What can hang from each mark
q_605: q_188
q_407: q_189
q_297: q_919 q_947
q_189: q_188 q_407 q_947
q_947: q_189 q_297
q_188: q_189 q_605
q_919: q_297
q_201: q_407

Known rows, with every way that one mark hangs from another
q_189(q_188(q_605) q_947): [-0.52 -1.22 -4.02  0.76  0.35  0.87 -1.56  0.52  3.38 -5.02 -5.10  1.37
 -3.33 -4.92 -1.26  1.25 -0.96  0.42 -3.42  3.68 -1.68 -1.13  1.41 -3.05
 -0.53 -4.93 -0.45  5.38 -2.61]
q_297(q_947): [-0.22  1.30 -1.45 -0.31 -0.67  0.29  1.74  1.55 -1.72  2.53  2.98  0.14
  2.25 -1.45 -0.75 -0.15 -0.85  0.28 -2.73 -0.15  1.11  0.25 -0.01 -2.50
 -0.22 -1.25 -2.40 -1.33  0.90]
q_407(q_189(q_188 q_947(q_297(q_919)))): [-1.65  0.75 -0.92 -0.70 -2.73 -1.27 -0.02  0.22  0.06 -2.89 -1.03 -1.00
 -1.39 -1.34  1.28 -1.18 -2.73  4.49  0.81 -0.02  0.44 -2.05 -1.54 -0.87
  0.26 -3.74  0.87  4.92 -2.72]
q_189(q_188(q_605) q_407 q_947(q_297)): [-2.39  1.97 -4.89  3.86  3.89 -0.28 -0.11 -2.69  5.49 -6.56 -6.27 -1.21
 -5.37 -6.25 -0.04  1.31  1.62 -0.40 -2.48  3.88 -4.68  0.85  0.78 -4.20
 -3.26 -5.15 -1.34  9.11 -4.20]
q_605(q_188(q_189(q_407 q_947(q_297)))): [-2.38  0.06 -0.16 -1.61  0.69 -3.06 -2.86 -1.92 -2.29 -4.56 -3.62  1.63
 -4.40 -5.21 -2.06  0.18  2.26  1.40  0.55  1.88 -1.09  3.88  1.35 -1.33
 -1.13  0.21 -2.13  7.37 -4.21]
q_605(q_188(q_189(q_407 q_947(q_297(q_919))))): [-1.54 -0.31 -0.55 -1.07  0.75 -2.39 -2.30 -1.08 -1.79 -4.48 -1.80  1.95
 -3.95 -4.07 -2.09 -0.02  1.96  1.23  0.15  1.47 -2.20  3.98  0.37 -1.22
 -1.47  0.68 -2.18  5.94 -3.68]
q_605(q_188(q_189(q_407))): [-1.50 -1.34  0.91 -1.75  1.28 -2.67 -3.68 -1.74 -2.55 -4.48 -3.55  2.09
 -2.56 -3.69 -2.66  0.70  2.32  1.31 -0.37  0.21 -1.05  3.36  1.45 -0.70
  0.18  1.84 -2.19  5.52 -2.63]
q_407(q_189(q_188(q_605) q_947(q_297(q_919)))): [-1.69  0.21 -2.57  0.16 -1.78  0.28 -0.96  0.34  1.40 -3.93 -1.92 -0.06
 -1.80 -3.01  0.53 -0.62 -2.50  3.24 -0.03  0.92  0.25 -2.15 -1.00 -1.72
 -0.06 -4.33 -0.23  4.54 -2.90]
q_605(q_188(q_189(q_947))): [-1.35 -2.25  0.37 -3.34 -1.82 -2.39 -3.78  0.07 -3.61 -3.79 -2.71  3.47
 -3.39 -4.36 -2.59  0.13  0.52  1.80 -0.01  1.45  0.93  2.63  1.55 -0.71
  0.66  0.67 -1.70  4.91 -3.36]
q_605(q_188(q_189(q_947(q_297)))): [-2.26 -1.30  0.04 -3.09 -1.07 -2.85 -2.95 -0.87 -3.63 -3.35 -1.91  2.37
 -3.54 -5.20 -1.68 -0.16  0.58  2.49  1.40  1.24  0.65  2.71  1.56 -0.34
 -0.44  0.81 -1.44  4.67 -4.09]
q_201(q_407): [ 1.54  1.04  1.58 -0.34  0.83  2.27  0.17  1.59 -0.10 -1.03 -4.03  0.79
  1.23  3.18  0.04 -0.43  0.44  0.12 -2.10 -0.81 -0.19 -0.45 -0.08  1.78
 -0.39 -0.97  1.44 -0.25  0.11]
q_407(q_189(q_188(q_605))): [-1.27 -1.38 -1.24 -0.69 -0.98  0.22 -2.38 -0.25  0.65 -3.68 -3.98  0.50
  0.16 -2.38  0.03 -0.08 -2.45  3.32 -0.57 -0.76  1.08 -2.72  0.32 -1.12
  2.00 -2.60 -0.06  3.73 -1.34]
q_201(q_407(q_189(q_188(q_605) q_947(q_297)))): [-0.42  1.21  0.05 -0.65 -0.39  1.89 -1.00  1.08  0.62 -4.64 -6.96  0.45
 -0.88 -0.14  0.87 -0.88 -1.84  2.63 -1.68  0.38  0.80 -2.16 -0.35  0.57
 -0.34 -4.61  1.56  4.22 -2.46]
q_919(q_297(q_947)): [-2.25  1.25 -2.14 -1.58 -1.36 -1.90  2.59 -0.83 -1.17  4.09  4.57  0.18
  2.97 -0.16  1.00 -1.30 -1.82  0.50 -0.22  0.90  1.74  2.20 -1.15 -0.88
  0.81 -2.20 -0.37 -3.76  0.40]
q_188(q_189): [ 0.86 -0.27  0.27 -1.08 -1.07  0.63 -0.65  0.38 -1.54 -2.17 -2.75  1.88
 -0.55 -0.69 -1.59 -0.42  0.49 -0.82  0.59  0.84  2.27  2.12 -0.59  0.69
 -1.05  1.98 -2.64  3.20 -0.25]
q_947(q_189(q_188(q_605) q_407) q_297(q_919)): [ 1.00  3.17 -1.41  5.28  5.99  1.89  2.15 -3.17  2.36 -3.12 -1.26 -3.88
  1.79 -4.63  0.91 -0.68  2.78  1.59  0.65 -3.15 -4.86  1.24 -0.97 -0.69
 -1.68 -0.38  0.62  5.44  0.24]
q_201(q_407(q_189(q_188(q_605) q_947(q_297(q_919))))): [ 0.44  1.18 -0.28 -0.14 -0.12  2.71 -0.65  2.32  1.05 -4.18 -5.22  0.56
 -0.32  0.90  0.49 -1.14 -1.77  2.60 -1.83 -0.04 -0.49 -2.30 -1.21  0.63
 -0.39 -4.24  1.29  3.12 -1.94]
q_188(q_605): [-0.11 -0.89 -2.72  1.11  1.56  2.11 -1.52  0.03  2.35 -1.48 -1.07  1.26
 -0.96 -2.38 -1.16  0.78  0.13 -1.75 -1.49  1.28 -0.48 -0.35  0.73 -0.94
 -0.67 -0.43 -1.59 -1.19  0.03]
q_201(q_407(q_189(q_188 q_947(q_297)))): [-0.35  1.60  1.34 -1.16 -1.10  0.82 -0.11  1.11 -0.72 -3.80 -6.42 -0.10
 -0.53  1.21  1.60 -1.19 -1.91  3.60 -0.90 -0.51  1.09 -1.99 -0.52  1.19
  0.24 -4.36  2.36  4.98 -2.30]
q_297(q_919 q_947): [ 1.09  1.16 -2.00  0.62 -0.46  1.81  2.18  3.36 -0.34  2.91  6.74  0.38
  3.57  1.01 -1.34 -0.38 -0.81  0.09 -3.25 -0.76 -1.18  0.20 -1.94 -2.31
 -1.00 -0.99 -2.68 -3.99  1.49]

Rows
[-0.66  2.16 -4.22  2.62  1.81  2.34 -0.59 -0.50  3.13 -5.29 -3.99  1.42
 -4.60 -3.44 -2.63  0.43  2.09 -3.81 -1.76  4.64 -1.69  3.78 -1.73 -2.26
 -4.74 -0.54 -5.49  6.08 -2.12]	q_188(q_189(q_407 q_947(q_297(q_919))) q_605)
[-1.09  2.35 -3.98  2.11  1.84  1.30 -0.84 -1.57  2.39 -5.34 -5.82  1.27
 -5.16 -4.54 -2.27  0.75  2.22 -3.99 -1.28  4.80 -0.30  3.87 -0.67 -2.27
 -4.44 -1.00 -5.35  7.35 -2.59]	q_188(q_189(q_407 q_947(q_297)) q_605)
[ 0.13  0.90  1.73 -1.60 -1.92  0.99 -0.66  2.31 -0.35 -4.19 -7.49  0.97
 -0.17  2.21  0.46 -0.58 -2.13  3.09 -2.41 -0.15  1.49 -2.07 -0.64  0.98
  1.26 -4.44  2.00  4.88 -1.78]	q_201(q_407(q_189(q_188 q_947)))
[ 1.49  3.81 -0.45  3.22  1.80  1.63  3.59  1.44 -0.73  2.10  3.83 -1.67
  4.93  0.22 -1.40 -0.79  1.36  0.06 -3.44 -2.84 -1.74  2.00 -2.95 -2.10
 -0.56  0.07 -2.46  0.37  3.32]	q_297(q_919 q_947(q_189(q_407)))
[ 1.57 -0.09  0.12  2.12  2.47  1.78  0.10 -1.21 -0.01 -2.40 -4.32 -0.93
  2.39 -4.51 -0.27  0.09  0.87  2.12 -0.43 -2.60 -0.32 -0.58  1.09 -0.02
  1.76 -0.33  1.47  4.70  1.21]	q_947(q_189(q_188(q_605)))
[-1.48  2.14 -2.67  0.88  1.54 -0.93  2.44 -2.37 -0.05  1.49  0.30 -1.00
  3.79 -3.17  0.58 -0.73 -0.06  0.65 -1.67 -0.10  0.41  2.82 -0.71 -2.03
  1.25 -2.76 -0.38  0.97  1.02]	q_919(q_297(q_947(q_189(q_188(q_605) q_407))))
[-1.43  1.96 -5.03  4.36  3.85  0.73  0.38 -1.81  6.23 -6.11 -3.80 -1.13
 -4.52 -4.91 -0.47  1.03  1.30 -0.55 -2.93  3.51 -6.22  0.65 -0.31 -4.07
 -3.68 -4.90 -1.59  7.26 -3.65]	q_189(q_188(q_605) q_407 q_947(q_297(q_919)))
[ 1.06  3.24  0.73  4.74  4.96  0.38  2.94 -3.12  0.89 -1.87 -0.57 -4.49
  2.33 -3.07  1.71 -1.48  2.47  2.85  1.79 -4.30 -4.49  1.39 -1.50  0.00
 -1.15 -0.09  1.71  6.14  0.12]	q_947(q_189(q_188 q_407) q_297(q_919))
[ 0.71  1.51 -0.41  3.85  4.56  0.87 -0.02 -2.74  1.44 -4.01 -6.40 -1.98
  1.26 -4.15 -0.80  0.54  2.60  0.72 -1.85 -2.06 -2.41  0.92  0.69 -1.32
  0.92 -0.75  0.15  7.65  1.13]	q_947(q_189(q_188(q_605) q_407))
[ 0.40  1.35 -0.70  2.94  3.66  1.36  1.13 -3.17 -0.39 -1.67 -2.14 -3.05
  2.04 -6.79  1.59 -1.00  1.01  3.00  2.47 -3.50 -0.84 -0.32  0.91  0.17
  0.05 -0.19  2.19  4.56 -0.12]	q_947(q_189(q_188(q_605)) q_297)
[-2.52  0.59 -0.59 -1.04 -2.99 -1.95 -0.33 -0.55 -0.70 -2.94 -3.28 -1.07
 -1.94 -2.59  1.75 -0.86 -2.70  4.55  1.38  0.09  1.80 -1.66 -0.54 -0.89
  0.54 -4.16  0.92  6.44 -3.21]	q_407(q_189(q_188 q_947(q_297)))
[ 2.10  2.36 -0.36  1.65 -0.02  2.11  3.38  2.69 -2.38  3.54  5.77 -0.85
  5.95 -0.24 -1.03 -1.21  0.07  1.27 -2.54 -3.33  0.03  0.75 -2.44 -1.20
  0.22  0.64 -1.47 -2.22  3.67]	q_297(q_919 q_947(q_189))
[ 1.85  1.80  0.92  2.99  2.80  0.86  2.80 -1.71 -0.74 -0.32  1.68 -3.69
  3.46 -3.45  2.17 -1.92  0.76  4.17  2.92 -4.91 -2.48  0.17 -1.07  1.07
 -0.16  0.72  2.85  3.30  0.43]	q_947(q_189(q_188) q_297(q_919))
[-0.77 -0.15 -3.19  3.21  4.82  0.66 -1.30 -2.30  5.24 -6.18 -6.21 -0.66
 -2.03 -4.05 -1.15  1.75  1.78 -0.66 -3.71  1.39 -4.70 -0.01  1.29 -3.36
 -1.00 -3.15 -1.51  6.32 -1.85]	q_189(q_188(q_605) q_407)
[ 0.35  0.55 -4.14  0.80 -0.02  2.85 -0.97  0.97  1.34 -3.31 -1.95  2.41
 -3.19 -3.82 -1.93 -0.19  0.23 -2.50 -0.35  4.09  0.53  2.33 -1.43 -0.93
 -3.76  0.05 -4.41  2.98 -1.93]	q_188(q_189(q_947(q_297(q_919))) q_605)
[-1.84  1.85 -0.22 -0.70 -3.70 -1.08  0.49  0.88 -1.07 -0.70  1.07 -0.63
 -1.63  0.67  1.21 -1.32 -2.12  2.46  1.40  0.37  1.89 -0.48 -2.69  0.09
 -0.39 -2.23 -0.21  2.17 -1.47]	q_407(q_189(q_947(q_297(q_919))))
[-0.37  3.04 -1.45  1.46  0.19  0.05  1.04 -0.47  0.75 -3.71 -2.86  0.17
 -3.62 -0.78 -1.39 -0.43  2.03 -1.93 -0.08  3.20 -1.01  4.40 -2.40 -1.03
 -4.13 -0.03 -3.94  7.08 -2.29]	q_188(q_189(q_407 q_947(q_297(q_919))))
[ 0.42  1.29 -1.22 -0.42 -1.63  0.66  0.78  0.92 -0.70 -1.93 -0.59  1.15
 -2.44 -1.41 -0.92 -0.90  0.05 -0.60  1.09  2.39  0.79  2.85 -1.79 -0.13
 -3.17  0.41 -2.91  4.08 -1.91]	q_188(q_189(q_947(q_297(q_919))))
[-1.48  2.36 -1.02  0.38  0.77 -2.11  3.17 -2.17 -1.03  2.17  0.90 -1.60
  3.97 -1.77  1.12 -1.17 -0.40  1.65 -0.63 -1.05  0.55  3.30 -1.16 -1.42
  1.75 -2.38  0.49  1.71  1.00]	q_919(q_297(q_947(q_189(q_188 q_407))))
[-0.38  0.47 -2.38  1.18 -0.02 -0.28  1.15 -0.05  2.23 -3.02 -0.13 -1.24
 -2.21 -3.11  0.97 -0.29 -0.95  2.64 -0.23  1.34 -3.12 -0.77 -0.62 -1.55
 -1.96 -3.90  1.21  4.49 -3.78]	q_189(q_188 q_947(q_297(q_919)))
[-1.58  3.32 -1.06  0.32  0.21 -1.86  3.80 -2.34 -1.81  3.55  2.16 -1.32
  4.01 -0.40  1.00 -1.25 -0.03  0.27 -0.48 -0.69  1.60  4.04 -1.65 -0.75
  1.32 -1.42 -0.18 -0.18  1.74]	q_919(q_297(q_947(q_189(q_407))))
[-0.03  0.57 -2.82  1.80  2.85  2.31 -2.00 -0.84  2.13 -5.16 -6.17  2.27
 -2.70 -2.70 -3.17  1.24  2.59 -4.14 -2.29  3.23 -0.41  3.27 -0.21 -1.60
 -2.48  1.03 -5.52  5.03 -0.48]	q_188(q_189(q_407) q_605)
[-2.51  0.38 -2.46 -0.40 -1.93 -0.50 -1.36 -0.57  0.84 -4.02 -3.85 -0.36
 -2.36 -4.02  0.97 -0.42 -2.52  3.37  0.38  1.22  1.16 -2.08 -0.09 -1.37
  0.11 -4.39  0.25  5.87 -3.20]	q_407(q_189(q_188(q_605) q_947(q_297)))
[ 0.01  1.76  2.02 -1.81 -2.58  1.13 -0.41  2.69 -1.39 -2.26 -5.70  1.01
 -0.45  3.77  0.28 -0.98 -1.64  1.33 -1.75  0.32  2.61 -1.08 -1.59  1.84
  0.56 -3.13  1.09  2.55 -0.48]	q_201(q_407(q_189(q_947)))
[ 0.82  2.11  1.43  3.13  3.49 -0.52  1.24 -2.86 -0.02 -3.05 -5.77 -3.08
  1.60 -2.55  0.09 -0.02  2.36  2.15 -0.65 -3.05 -1.89  1.29  0.30 -0.60
  1.34 -0.36  1.33  8.39  1.09]	q_947(q_189(q_188 q_407))
[-2.68  2.11 -0.02 -1.33 -3.86 -1.77  0.06 -0.15 -1.82 -0.82 -0.88 -0.84
 -2.07 -0.65  1.43 -1.48 -2.11  2.47  2.01  0.58  3.07 -0.44 -1.77  0.16
  0.17 -2.68  0.19  3.64 -1.93]	q_407(q_189(q_947(q_297)))
[ 2.16  1.01 -2.23  2.39  1.68  3.21  2.30  2.37 -0.11  1.07  3.44 -0.43
  5.38 -2.77 -1.36 -0.59 -0.23  1.74 -3.71 -2.96 -1.38 -0.54 -1.16 -2.34
  0.49 -0.90 -1.57 -0.27  2.53]	q_297(q_919 q_947(q_189(q_188(q_605))))
[ 0.03  0.32  0.08 -1.20 -1.01  2.03 -1.45  2.21  0.65 -4.79 -8.09  1.59
 -0.76  0.87 -0.19 -0.15 -1.89  2.21 -3.35  0.68  1.36 -2.26 -0.20  0.46
  0.73 -4.64  1.32  4.37 -1.67]	q_201(q_407(q_189(q_188(q_605) q_947)))
